What can hang from each mark:
gideb: tisuk
sibu: dasa rofum
bisu: dasa
rofum: gideb nizev ponez timolon
dasa: gideb nizev ponez timolon
beko: dasa tisuk
tisuk: beko gideb nizev ponez sibu
timolon: dasa rofum

Known rows, with every way that one mark hangs from another:
{tisuk ponez sibu}: 89  -74  -72  2  -182  -12  -58  -134  -35  15  -46  128  16  -182  150  85  28  32  113  -201  10  -25  -123  210  -38  -15  -105  -84  -35  -27  -108
{gideb {tisuk beko nizev ponez}}: 90  41  -90  18  -155  335  160  -41  117  79  135  -202  -70  155  -140  221  51  -32  -88  -180  191  -303  417  157  -19  -15  -157  -216  49  55  -120
{beko {dasa timolon} tisuk}: 19  103  -19  -148  -49  -331  28  145  -58  92  214  -143  38  -24  -93  -223  -92  75  -128  -18  -156  176  -183  399  -42  -13  -60  58  118  52  -113
{dasa timolon}: -3  41  -127  -11  1  -232  150  -271  -18  -63  61  -33  66  -28  -3  -192  -92  0  32  27  -63  184  -289  -203  -67  17  154  107  -9  71  -88
{bisu {dasa nizev ponez {timolon rofum}}}: -145  138  -241  75  -54  -176  155  -86  -217  136  125  106  119  -165  152  -132  -146  -79  -8  462  136  431  -322  -307  33  51  251  124  -81  43  181
{gideb {tisuk beko sibu}}: 25  -25  17  -15  -59  124  95  63  69  199  72  -145  -35  44  -166  175  80  45  -124  -137  90  -150  325  208  -110  -53  -135  -164  20  -46  -181
{timolon dasa {rofum gideb nizev ponez}}: -108  24  222  105  226  -59  -278  31  285  -160  -142  -81  -183  28  127  374  68  145  665  188  -111  -259  448  -166  42  101  235  234  -111  -54  185
{tisuk gideb nizev ponez sibu}: 133  -115  68  -44  -314  187  -96  -189  -50  58  -33  244  45  -244  121  88  105  159  136  -342  98  -115  -162  608  -70  -43  -227  -289  0  -82  -104
{timolon dasa {rofum gideb ponez}}: -64  39  176  49  167  -108  -288  27  204  -77  -214  -20  -147  -26  71  295  42  36  565  179  -147  -106  187  -214  27  93  247  217  -90  -43  124
{beko {tisuk {sibu dasa}}}: 117  -91  -79  -74  26  -102  -150  81  -127  93  90  32  -53  -83  -51  -138  94  60  -195  -134  -102  -37  -265  305  74  -40  -235  -181  66  -91  -98
{dasa {gideb tisuk} nizev ponez timolon}: -288  200  -233  -36  -25  -138  330  -103  -339  32  9  174  5  85  254  -369  -296  -148  89  523  162  409  214  -186  161  -7  155  68  -18  57  -41
{sibu {dasa timolon}}: 16  -137  -157  21  120  22  127  -199  -42  -61  143  36  -12  56  -72  -383  22  -9  -209  -135  -154  32  -534  -183  -20  -10  -16  -98  38  64  -149
{rofum ponez}: -11  -29  39  84  79  -112  -122  15  100  -110  41  -86  -62  5  52  155  55  37  43  -85  -9  -179  262  -138  58  -1  7  103  -29  3  96
{bisu {dasa {timolon rofum}}}: 64  106  -143  72  -78  -209  58  -177  -7  -41  106  -108  91  -153  -51  9  -83  20  -90  168  70  327  -400  -345  -41  41  249  122  -80  73  163
{sibu dasa {rofum gideb nizev timolon}}: -20  -304  369  79  335  391  -31  -3  233  -263  -51  91  57  172  -175  -219  243  133  -40  -232  -259  -341  -267  -173  -167  -3  -181  -2  46  -83  185
{gideb {tisuk beko nizev}}: 75  31  -70  6  -49  249  152  36  109  106  124  -237  -62  184  -196  162  58  -46  -198  -158  132  -271  384  75  -31  -23  -99  -186  51  43  -120
{tisuk beko gideb nizev ponez sibu}: 130  -138  80  -79  -283  370  -117  -56  -38  165  84  127  87  -110  -88  164  127  225  38  -450  244  -337  -95  775  -147  -47  -370  -341  53  -129  -181
{dasa gideb nizev timolon}: -154  118  -211  -60  35  -212  180  -164  -220  -99  11  118  75  34  154  -328  -264  -97  69  278  69  372  -215  -232  103  6  179  135  -15  89  23
{gideb {tisuk nizev ponez}}: 94  53  -93  42  -174  210  173  -135  107  9  54  -119  -99  61  7  163  35  -78  -20  -108  89  -147  367  40  36  -14  -58  -180  13  87  -65
{tisuk {beko {dasa gideb}} ponez sibu}: 73  -45  -8  -97  -186  115  -83  184  -40  61  81  -46  65  20  -71  87  -55  105  -74  -356  123  -170  10  545  -118  -36  -248  -87  56  -15  -208
{bisu {dasa nizev ponez timolon}}: -110  87  -293  71  -73  -126  187  -127  -213  135  114  143  166  -145  213  -206  -126  -97  -123  419  143  471  -469  -328  14  45  247  109  -61  62  102
{dasa ponez}: -22  7  -177  23  48  -143  -19  76  -185  61  -67  95  -17  4  128  -100  -41  -180  -150  73  -34  16  -35  -202  115  16  65  63  -13  7  -106
{beko dasa {tisuk nizev ponez}}: 135  79  -66  -119  -166  -39  -63  215  -30  55  192  -123  -24  13  -16  -38  -29  3  -144  -201  -63  -89  -12  549  54  -5  -204  -95  133  72  -65
{dasa {gideb tisuk} nizev ponez}: -204  126  -205  -14  31  -38  130  172  -320  87  -87  168  -66  101  239  -161  -188  -261  -95  385  140  206  355  -172  267  -19  62  14  -16  28  -16
{bisu {dasa {gideb tisuk} ponez timolon}}: 35  163  -225  57  -142  -131  141  -148  -143  -107  16  -44  65  -31  85  -128  -182  -53  -243  307  198  450  -184  -400  80  14  245  86  -68  92  67
{beko {dasa {gideb tisuk} timolon}}: -18  125  -2  -89  -70  -210  167  66  9  -84  70  -164  15  91  -58  -188  -195  -11  -142  -43  -83  232  52  81  -51  -28  108  102  47  146  -129
{bisu {dasa ponez}}: 89  31  -234  93  -63  -93  -28  20  -116  42  4  20  82  -112  100  0  -28  -125  -331  155  94  248  -364  -367  68  33  184  77  -63  50  70
{gideb tisuk}: 36  27  -28  28  -20  -6  123  -12  94  88  6  -142  -87  33  -80  126  49  -89  -133  -26  -20  -23  293  -104  12  -27  24  -64  -1  47  -95
{beko {dasa nizev timolon} tisuk}: -117  107  -62  -155  -20  -287  102  189  -139  223  257  -26  73  -50  12  -282  -115  24  -50  147  -125  252  -195  443  -23  -10  -55  52  121  44  -66
{sibu rofum}: 90  -140  83  9  85  98  48  -70  87  -147  -57  1  78  13  -125  -119  25  -41  -293  -101  -151  -9  -62  -126  -71  11  -12  116  -33  52  71
{gideb {tisuk nizev}}: 76  46  -82  29  -70  131  169  -58  100  34  41  -157  -90  90  -51  109  40  -92  -128  -83  30  -116  335  -43  24  -22  0  -150  15  75  -67
{bisu {dasa nizev timolon}}: -37  59  -243  63  -67  -113  167  -176  -83  89  134  50  175  -159  112  -123  -87  -47  -126  290  111  445  -550  -318  -41  37  248  98  -57  87  129
{gideb {tisuk beko {sibu {dasa nizev}}}}: -45  -100  -24  -4  6  255  152  78  14  259  147  -54  -45  70  -148  21  108  29  -174  -116  63  -158  181  241  -92  -61  -207  -259  44  -49  -192
{sibu {rofum gideb ponez}}: -23  -201  272  70  90  84  -77  -30  158  -204  -152  61  55  -11  -30  -45  102  138  15  -68  -107  -96  10  -175  -116  -5  -58  170  4  -21  216
{beko {tisuk nizev ponez sibu}}: 175  15  -126  -73  -180  4  -121  -37  -98  23  81  21  -38  -95  68  25  41  60  7  -158  47  -116  -47  439  91  -15  -246  -206  56  -51  -37
{sibu dasa {rofum ponez}}: 20  -296  149  86  205  338  36  -80  129  -234  107  36  -17  111  -143  -275  134  88  -340  -205  -188  -213  -63  -74  -42  -16  -201  -34  -2  25  115

Rows:
95  69  -66  -34  13  5  -15  106  -13  -112  -60  -190  -81  185  -154  82  -88  -90  -262  -87  116  -54  284  -142  122  -33  -11  -16  12  52  -80 => {dasa {gideb {tisuk beko}}}
-207  70  -27  0  175  -92  -143  116  -75  174  -250  226  -80  -51  226  54  -48  -168  510  453  -133  106  -26  -212  87  109  291  182  -77  -47  32 => {timolon {dasa nizev ponez} {rofum gideb}}
15  -74  33  30  -106  145  -8  24  84  82  -127  -19  -27  47  -33  125  113  51  135  -142  100  -192  -58  -70  -89  -27  -99  -112  105  -14  -54 => {rofum {gideb {tisuk beko nizev ponez}}}
-14  70  104  12  64  -23  -151  -24  186  29  -243  -19  -150  -32  20  280  28  -49  489  193  -139  -15  128  -168  6  86  238  109  -73  -8  -3 => {timolon dasa {rofum {gideb {tisuk ponez}}}}
57  54  -239  49  -31  -73  -26  44  -129  -29  -11  30  97  -78  109  -12  -107  -148  -308  201  153  354  -391  -380  132  19  197  86  -64  88  181 => {bisu {dasa gideb nizev}}
-101  -1  409  86  210  51  -97  107  313  -85  -153  -86  -10  128  -39  312  232  127  485  -60  -66  -364  279  -218  -138  -4  4  71  44  -146  171 => {rofum {gideb tisuk} nizev timolon}
45  -161  174  34  -40  232  82  -105  141  -122  -162  55  49  10  -67  -67  84  48  -56  -85  -76  -50  -25  -100  -133  -10  -77  19  29  27  104 => {sibu {rofum {gideb {tisuk nizev ponez}}}}
-5  108  -258  34  -70  -138  112  -147  -142  -66  60  35  147  -89  118  -159  -184  -68  -178  299  168  499  -491  -386  58  26  264  126  -65  107  161 => {bisu {dasa gideb nizev timolon}}
-74  44  -63  -87  34  -158  19  311  -107  41  20  1  41  53  69  -153  -160  -151  -201  -19  -98  169  -73  98  56  -16  64  113  46  117  -45 => {beko {dasa gideb nizev}}
-88  91  -146  -18  -36  29  105  51  -131  5  -48  60  -59  63  135  -3  -136  -179  -28  182  132  142  259  -104  197  -22  18  -22  -12  72  29 => {dasa {gideb {tisuk ponez}} nizev}
-128  39  239  86  62  -195  -157  125  104  -9  -86  -110  -167  -57  -75  290  68  113  400  47  -21  -192  450  -155  19  -12  4  79  -10  -70  228 => {timolon {rofum {gideb tisuk} ponez}}
-69  -45  360  76  263  -35  -219  119  247  -150  -184  -13  45  96  6  234  209  104  466  -121  -110  -363  -24  -279  -118  21  31  149  40  -150  194 => {rofum gideb nizev timolon}
118  138  -184  54  -189  -83  124  -238  -10  -166  44  -119  68  -57  11  -16  -146  1  -193  164  193  403  -248  -351  31  11  214  61  -66  123  99 => {bisu {dasa {gideb {tisuk ponez}} timolon}}
88  -110  97  -55  -123  162  -164  45  3  186  58  29  58  -68  -216  208  117  113  -84  -307  159  -253  -138  411  -72  -25  -254  -123  52  -83  -175 => {tisuk beko gideb ponez}
24  -1  272  -26  230  -4  -268  35  236  -49  -365  102  84  57  6  157  165  -100  454  -13  -229  -85  -430  -356  -144  71  204  184  14  -114  21 => {rofum gideb {timolon dasa}}
117  122  135  -59  242  23  -202  9  193  -186  -209  -46  43  161  -59  163  24  -218  174  -27  -175  -74  -83  -280  11  80  221  180  -62  -36  -6 => {rofum {timolon {dasa gideb}}}
-193  -106  -254  24  144  51  226  -107  -252  119  163  248  13  46  131  -524  -40  -108  -129  158  -88  131  -461  -147  54  2  -14  -96  36  32  -129 => {sibu {dasa nizev ponez timolon}}
165  -34  23  -106  -224  7  -190  -30  -115  108  56  115  -15  -199  18  47  101  153  21  -197  58  -87  -114  657  56  -42  -307  -261  65  -118  -61 => {beko {tisuk gideb nizev ponez sibu}}
41  133  18  15  215  -68  -208  20  155  -259  -125  -154  -186  126  36  265  -107  -52  304  167  -101  -115  433  -185  190  107  297  205  -154  39  74 => {timolon {dasa gideb} {rofum nizev}}
38  -44  97  35  -110  256  178  -116  142  -32  40  -73  -46  26  -21  78  74  80  -50  -110  30  -132  503  200  -90  -44  -116  -164  -21  6  18 => {gideb {tisuk nizev {sibu {rofum ponez}}}}
-99  57  162  124  165  -174  -156  102  136  -153  114  -214  -178  13  -38  341  28  137  316  3  -9  -366  704  -67  109  23  19  136  -84  -37  272 => {timolon {rofum nizev ponez}}
-2  41  -15  -143  -76  -259  -103  365  -208  218  107  25  3  -89  57  -167  -40  31  -173  -27  -130  90  -17  595  19  -36  -179  -35  98  -53  -158 => {beko {dasa ponez} {tisuk sibu}}
74  -163  147  -81  -211  171  -179  12  -45  240  33  144  93  -191  -131  197  138  235  33  -364  169  -207  -156  693  -164  -54  -337  -218  29  -170  -221 => {tisuk beko gideb ponez sibu}
21  -58  277  35  271  264  -11  -51  270  -254  -78  -11  85  164  -52  47  85  -16  64  28  -194  -214  251  -116  -95  81  78  214  -90  -36  143 => {sibu {rofum nizev {timolon {dasa ponez}}}}
-12  110  -141  -22  4  -11  11  175  -197  -45  -89  -58  -93  205  -10  -37  -143  -155  -256  94  165  -16  401  -159  200  -24  -10  -3  6  16  -120 => {dasa {gideb {tisuk beko}} ponez}
-229  -55  -198  28  162  2  193  -65  -257  119  173  209  -34  26  70  -455  -61  -94  -12  201  -93  93  -312  -129  72  9  -10  -79  15  10  -49 => {sibu {dasa nizev ponez {timolon rofum}}}
60  -232  293  -65  -70  41  -100  -67  -9  72  -115  238  123  -264  -81  -63  131  199  -123  -219  -107  70  -213  449  -180  -60  -164  -80  -37  -133  -53 => {tisuk gideb {sibu rofum}}
-9  184  -65  -46  22  -342  27  -167  -114  -279  -33  -110  -41  43  -80  -143  -260  -2  121  102  10  206  11  -270  101  12  181  167  -48  71  69 => {dasa gideb {timolon rofum}}
7  -218  177  30  21  50  -45  -49  69  -95  -129  129  72  -107  65  -48  97  189  46  -144  -102  -64  -81  107  -162  -25  -83  24  -25  -78  49 => {tisuk {sibu {rofum gideb nizev}}}
-55  27  3  -30  -7  114  169  219  81  261  154  -201  -23  128  -185  116  26  -48  -200  -59  48  -117  352  188  -82  -35  -85  -80  68  42  -158 => {gideb {tisuk {beko {dasa nizev}}}}
132  99  -115  -9  -113  67  29  -51  -10  -217  -83  -118  -109  137  10  67  -108  -117  -135  -94  119  -32  302  -125  177  -24  2  -69  -6  103  -20 => {dasa {gideb {tisuk nizev ponez}}}
-38  -138  59  18  0  240  215  -52  49  115  54  50  -33  -10  -56  -102  97  19  -177  -36  -73  6  173  151  -91  -55  -145  -192  -7  -12  -75 => {gideb {tisuk {sibu {dasa nizev} rofum}}}
-99  -18  436  68  206  -85  -305  115  232  -136  -212  23  41  40  -6  256  211  96  530  -112  -88  -300  18  -292  -122  2  -11  180  46  -174  264 => {rofum gideb ponez timolon}
109  -61  87  -121  -65  -210  -243  94  -129  187  10  93  -2  -225  -70  6  115  146  -89  -116  -49  37  -189  518  32  -55  -229  -147  52  -158  -91 => {beko {tisuk gideb sibu}}
